Each row comes from the steps of one walk. Every step used is in the known rows, and no mark comes twice. Write the walk behind each row, first mark first.
Known rows
z-s-h-p: [ 7.17 -2.48 -4.55  2.02 -3.37  2.78  5.51 -1.18  0.89 -2.79  0.26 -4.73
 -4.43 -1.34  2.51 -6.63 -3.06  1.33  1.43  1.46 -0.68 -1.37 -1.80  0.13]
r-v: [ 3.84 -1.40  0.59 -0.17 -1.94 -1.37  1.57 -3.99 -3.33 -2.74 -1.19 -2.45
 -0.66 -0.49 -1.64  2.79  0.76 -0.81  0.92  1.44 -2.65 -3.66 -2.44 -2.30]
a-s-z-f: [ 3.55 -2.03 -3.63 -4.25 -1.36  2.13  3.57 -1.21 -1.69 -1.47 -2.93  0.61
 -0.21 -2.49  6.12 -2.37 -6.93 -3.08  2.38  1.76  1.01  4.24  1.64  2.16]
a-p-h-s-z: [ 6.06  3.28 -4.82 -1.21 -5.11 -0.43  4.06  2.43 -1.71 -1.16  3.53 -4.18
  0.46 -0.19  5.30 -0.97 -4.01  1.09  0.01  4.10  0.43 -2.25 -1.73  1.71]
v-f-z-s: [ 3.02  0.90 -2.53 -3.04  1.51  4.79  0.06  1.36  0.52  0.79  2.94 -3.88
  2.48 -2.74 -0.60 -1.18  1.12  0.92  1.53  3.49 -0.07  0.57 -3.05  2.52]
a-p-h-s-z-f-v: [ 2.43  1.76 -4.17  0.36 -3.71  0.86  3.37  3.09  0.55  0.88  3.39  0.11
 -0.07  1.15  5.67  3.01 -5.07  0.77 -1.23  1.21  4.34 -1.39  1.29  4.14]
s-h-p: [ 6.68 -0.51 -1.70  3.60 -1.50  0.41  3.91 -1.60 -2.43 -1.74  2.00 -2.83
 -4.01  0.52  0.26 -6.69  0.16  0.73  0.61  2.23 -1.07 -1.65 -3.76 -2.68]
z-s-h-p-a: [ 5.96 -1.12 -3.10  0.27 -3.48  3.76  7.20 -2.26  0.18 -2.18  3.09 -6.86
 -2.41  1.09  3.69 -7.84 -0.41  1.12 -0.46 -0.66 -1.74 -1.44  0.13  1.18]
h-p-a-s-z: [ 4.48 -0.15 -0.36 -1.62 -1.82  2.19  4.59 -0.40 -4.12 -2.65  3.35 -3.93
 -0.04  0.76  5.16 -5.00 -3.40 -0.57 -0.83  1.07 -3.17  2.12 -1.60  1.18]
v-f-z-s-h-p-a: [ 3.61  1.54 -3.66  0.83  0.25  7.39  1.94  2.67  0.91  1.80  6.70 -6.15
 -1.04  0.52  1.43 -7.76  2.96  1.15 -0.39  0.64  1.16 -0.48 -2.18  0.64]
z-s: [ 5.25 -1.33 -2.30 -3.34 -2.39  0.84  5.49 -3.90 -0.52 -3.28 -0.79 -4.58
  1.05 -2.04  1.49 -0.90 -2.29  0.91  1.48  1.92 -2.83 -0.38 -0.87  3.28]
p-a-s: [ 4.09  0.71  1.20 -6.15  0.19 -0.02  4.85 -6.19 -3.63 -2.49  1.12 -3.30
  3.64  2.22  2.15 -0.81 -0.84  1.38 -1.30  1.99 -4.31  2.13 -0.67 -0.35]
f-z: [ 3.07  1.38 -1.04 -2.19  1.34  1.39  0.68 -2.33 -2.78 -0.11  5.42 -1.12
  3.21 -0.37 -1.20 -0.76  2.68 -0.94 -0.64  3.48 -0.81 -0.64 -5.07  1.42]
f-v-r: [ 1.28  2.93  4.24 -3.17  0.10 -4.35  2.33 -1.46 -6.68 -1.35  1.04  0.90
  2.74  0.58 -6.60  0.70  3.54  3.74 -4.01  0.27 -1.47 -0.04 -2.04 -3.45]
v-f-z: [ 2.63  2.94 -0.10 -1.39  3.60  2.23 -1.65  0.72 -2.75  2.01  4.68 -1.99
  2.47 -1.03 -3.36 -1.31  4.43  0.28  0.59  4.29 -0.41  0.27 -5.03 -0.45]
a-s: [ 5.00 -0.65  0.01 -4.21  0.41 -0.91  3.36 -4.88 -3.23 -3.29 -1.98 -1.12
  1.75 -0.46  1.22  0.34 -3.62  1.88  0.66  4.02 -3.22  2.50 -2.62 -1.50]
a-p-h-s-z-f: [ 4.34  0.60 -5.56 -0.02 -4.31  2.40  5.24  1.78  0.27  0.15  2.36 -2.97
 -0.47 -1.28  7.36 -0.21 -5.09 -1.87  1.10  3.23  3.30  0.18  1.00  3.50]
z-f: [ 3.27 -2.16 -0.44 -1.00  0.10  1.29  4.62 -4.99 -1.51 -0.68 -0.11 -1.58
  0.76 -1.14  1.08 -0.46 -0.15 -2.65  1.55  1.99 -0.54  1.73  0.26  1.88]
h-p-a-s: [ 3.96 -1.46  2.40 -0.89  0.63  1.61  5.50 -4.72 -3.29 -3.39  3.02 -4.57
  1.17  1.99  2.55 -1.58 -1.27  1.25 -1.72  2.39 -4.51  2.52 -2.82 -0.92]
p-h-s-z-f-v: [ 1.81  0.05 -3.17  0.50 -6.52 -0.37  5.15  1.64 -2.41  0.89  4.92 -0.64
  1.40  1.00  2.64  0.05 -4.49 -0.06  0.32 -1.08  2.76 -3.31  0.97  5.42]
f-v-a-s-h-p: [ 3.28  0.60  1.70  0.64  3.02 -1.64 -0.81 -1.69 -3.23  0.17  0.20  1.82
 -2.90  4.11 -1.50 -3.95 -3.27  7.29 -2.69  1.35 -1.73 -1.65 -3.04 -4.91]
f-v-a-p-h-s: [ 2.69  3.93  1.85 -0.87  0.86 -3.60  0.33 -1.22 -2.61  1.37  4.48 -1.63
  2.38  4.60 -1.15  3.57 -0.78  7.93 -4.00  3.59 -1.26 -4.94 -2.51 -1.11]
z-f-v-r: [-0.46  0.37  3.15 -2.13  0.77 -1.75  3.36 -1.88 -4.27  0.12 -0.20  1.87
  2.08 -0.50 -4.40  1.20  2.49  0.90 -3.09 -0.80  1.28  2.34  0.80 -2.06]
h-s-z: [ 7.12 -1.57 -4.56  0.22 -6.96 -1.68  5.36  1.55 -3.14 -0.53  4.39 -4.75
  1.60 -1.63  1.46 -4.25 -4.36 -0.01  1.07  2.22 -1.88 -2.25 -2.26 -0.75]
r-v-f-z-s-h: [ 3.52  0.31 -5.71 -0.85 -0.68  5.19 -2.09  2.60  1.89  1.18 -0.39 -2.40
 -2.83 -2.25 -0.35 -1.77  0.64  0.44  2.36  0.80  2.91 -3.81 -1.49 -2.42]

Write each row's walk
[ 3.03  1.60 -3.26 -1.18 -1.54  1.39  2.26  1.21 -1.29  2.99  2.27 -3.14
  0.07 -0.25  5.03 -1.74 -4.17  0.41  0.29  3.37  1.60 -1.52  1.77  1.68]	v-a-p-h-s-z-f
[ 5.79  1.05 -0.48  1.78 -1.85  1.46  5.61 -3.07 -3.02 -1.03  5.01 -5.34
 -2.00  3.10  1.13 -7.74  2.87  0.47 -1.31  0.11 -2.06 -1.90 -1.72 -1.80]	s-h-p-a
[ 2.00  2.52  1.49 -5.73  1.43 -3.21 -2.08  0.00 -5.39  0.39 -0.50  2.79
  1.01  2.21  0.14 -1.73 -4.52  4.83 -1.69  1.01 -2.21 -1.20 -0.67 -0.05]	f-v-a-s-z
[ 5.03 -1.38 -5.77  1.99 -1.54  5.99  2.87  0.87  1.73 -1.07  4.73 -3.19
 -2.47 -1.45  2.21 -6.43 -1.26  0.34  0.28  1.74  1.64 -1.19 -4.13  1.30]	f-z-s-h-p
[ 3.34 -0.29 -3.58 -3.73 -0.80  3.86  2.45 -1.75  0.41 -1.46  3.55 -2.80
  3.04 -2.07  1.21 -0.69 -0.36 -0.13  0.23  2.50 -0.45 -0.18 -3.35  4.37]	f-z-s
[ 3.45 -0.29  1.87  0.51  0.46 -0.67 -0.98 -0.98 -3.32 -0.34 -1.90 -3.10
 -1.39 -1.34 -3.60  2.54  2.36  0.56  2.17  2.30 -2.00 -2.74 -2.23 -4.09]	r-v-f
[ 3.50 -1.89 -4.54  4.58 -0.32  6.73 -1.53  4.32  2.18  0.56  1.71 -3.90
 -5.20 -2.31 -0.06 -2.54 -0.02  0.48  1.99  1.19  2.73 -3.39 -3.93 -2.94]	r-v-f-z-s-h-p
[-0.69  5.83  0.85 -3.64  2.98  0.50 -2.15  0.82 -2.33  2.51  0.62  2.86
 -1.02  2.61  3.66  0.98 -0.58  1.22 -1.37  0.80  3.03 -1.42  2.74  5.60]	s-z-f-v-a-p-h
[ 3.11  0.97  2.32 -1.49  3.72 -1.44 -2.89 -3.21 -2.38 -0.25 -2.90 -1.82
 -1.63  0.70 -1.16  4.14  1.33  2.40 -1.47  3.87 -2.64 -3.20 -1.28 -5.14]	r-v-a-p
[ 1.75 -1.02 -2.30 -1.16  0.30  4.45 -1.99  1.52  0.88  0.29  0.73 -3.69
  0.32 -3.01 -1.20  2.77  1.17 -0.11  1.97  1.81  0.25 -2.44 -2.76  0.16]	r-v-f-z-s
[ 2.31 -1.10 -1.06 -5.21  1.63  1.06  0.89 -1.97 -3.12  1.14 -2.51  0.68
  0.26 -1.57  3.86 -3.92 -6.02 -0.48  1.67  2.12 -0.61  2.70  2.14  0.71]	v-a-s-z-f
[ 4.43  2.66  0.30 -1.33  0.34 -2.13  2.08 -2.47 -2.76  0.99  3.15 -4.93
  1.85  2.03  0.26  0.84 -0.63  5.33 -1.36  5.63 -2.34 -3.43 -2.34 -2.05]	v-a-p-h-s
[ 4.05  0.20 -4.70  0.02 -1.82  6.76  4.39 -0.35  0.93 -0.57  7.57 -5.44
 -0.34  1.39  3.38 -7.51  1.25  0.04 -1.62 -0.17  0.47 -1.35 -2.36  2.25]	f-z-s-h-p-a
[ 2.52 -0.40 -2.44  0.13 -0.34 -0.58  0.22  3.37  0.47  3.87  2.71  0.46
  0.14  1.19  2.59  0.62 -5.16  2.89 -2.93  1.65  1.86 -1.11  1.51 -1.15]	h-s-z-f-v-a-p
[ 5.24  0.63 -2.54 -5.18 -1.97 -0.57  2.44 -0.77 -3.92 -2.75 -1.47 -0.30
  0.33 -1.36  4.02 -2.89 -5.62 -0.02  1.59  2.79 -1.78  1.96 -1.39  0.63]	a-s-z
[ 5.57  2.18 -2.13 -5.81 -1.07 -0.02  4.55 -5.40 -2.80 -1.58  0.08 -2.39
  0.33  3.12  3.03 -5.39 -1.21  2.03 -0.81  0.72 -2.02  1.13  0.61 -2.99]	p-a-s-h
[ 2.66  5.12 -0.80 -1.85 -1.90 -2.90 -0.67  2.87 -3.56  2.10  4.76 -0.80
  1.03  3.21  1.24  0.42 -2.73  6.04 -2.92  2.34  0.08 -5.25 -0.86  1.03]	f-v-a-p-h-s-z
[ 0.72  0.47 -1.05 -5.89 -1.18  1.55  3.38 -1.39 -2.09 -0.09  1.20  1.70
  1.81  2.58  5.42 -0.67 -4.04 -1.08 -1.95 -2.39  0.93  2.55  3.62  3.98]	p-a-s-z-f-v
[ 3.66  0.21  2.31 -5.28  3.55 -2.19  0.29 -5.45 -4.61 -0.72 -1.84 -1.12
  1.94  0.97 -0.98 -1.36 -2.68  4.35 -0.15  4.12 -4.96  0.76 -1.81 -2.75]	v-a-s
[ 1.94 -2.18 -1.69  0.34 -2.89 -1.67  2.15  1.66 -2.52  4.02  4.40 -0.30
  1.59  0.79 -0.26 -2.27 -4.62  2.27 -1.27 -0.46  0.36 -3.22  1.16 -0.09]	h-s-z-f-v-a
[ 4.59  2.51 -5.90 -2.78  0.29  4.77 -0.15  2.20  1.31  1.81  1.79 -2.66
 -0.56 -1.97  0.32 -5.77  0.54  1.59  2.04  2.39  2.24 -0.60 -1.73  0.23]	v-f-z-s-h
[ 1.84 -1.98  0.72  1.56  3.96  0.99  0.27 -2.11 -0.85  1.23 -0.82  3.02
 -3.78  3.15  0.76 -3.31 -4.66  4.50 -1.61  0.50  0.94  0.83  0.00 -3.34]	z-f-v-a-s-h-p
[ 0.86 -1.54  0.43 -0.46 -0.71  3.14  3.94  0.17 -1.49 -0.74  3.19  0.44
 -0.51  2.36  5.50 -1.35 -4.66 -1.14 -2.20 -1.88  0.70  2.78  1.42  3.63]	h-p-a-s-z-f-v
[ 1.64  2.31  4.38 -2.86  2.67 -4.07 -1.06 -3.80 -5.08  1.24  2.06  0.54
  2.09  3.53 -4.80  0.10  2.12  5.35 -2.69  1.11 -3.71 -3.55 -1.98 -0.54]	f-v-a
[ 5.11  1.07 -6.91 -3.47 -1.91  4.00  2.19 -0.68  1.12 -0.33  2.72 -1.98
 -0.11 -1.18  2.08 -5.63 -0.78  0.51  0.76  1.35  1.71 -1.39 -2.20  1.77]	f-z-s-h
[ 5.90  1.97 -2.07 -0.32 -2.41 -0.91  4.85 -1.97 -1.17 -1.63  3.09 -4.91
  1.65  0.70  2.64  2.51 -1.81  2.79 -0.64  5.41 -0.93 -1.82 -2.92 -0.35]	a-p-h-s
[-0.03 -1.14  2.77 -3.98  4.68 -0.62 -0.14 -4.85 -2.18  1.18 -1.87  3.12
  1.71  2.23 -0.53  2.20 -3.64  3.91 -1.59  1.08 -1.07  1.80  0.97 -0.45]	z-f-v-a-s
[ 0.80 -3.19 -1.09 -3.13  0.56  1.24 -1.23 -1.61 -2.91  0.59 -4.97  0.81
 -2.03 -1.61  3.43 -0.02 -5.99 -1.55  2.05  0.50  0.01 -0.30  2.45 -1.96]	r-v-a-s-z-f
[ 4.05 -0.51 -0.97 -3.35  1.17 -1.70 -1.68 -3.96 -3.49 -0.39 -4.94  0.18
 -3.06  1.49 -0.57 -1.95 -3.13  4.18  0.66  1.61 -1.83 -3.47 -0.45 -8.13]	r-v-a-s-h
[ 0.81  1.31  0.73 -0.05  1.58 -0.82  1.40 -1.78 -0.30  2.82  3.10 -0.65
  1.59  3.55  0.80  4.51 -1.81  4.83 -2.73  2.51  1.25 -2.54  0.50  0.32]	z-f-v-a-p-h-s
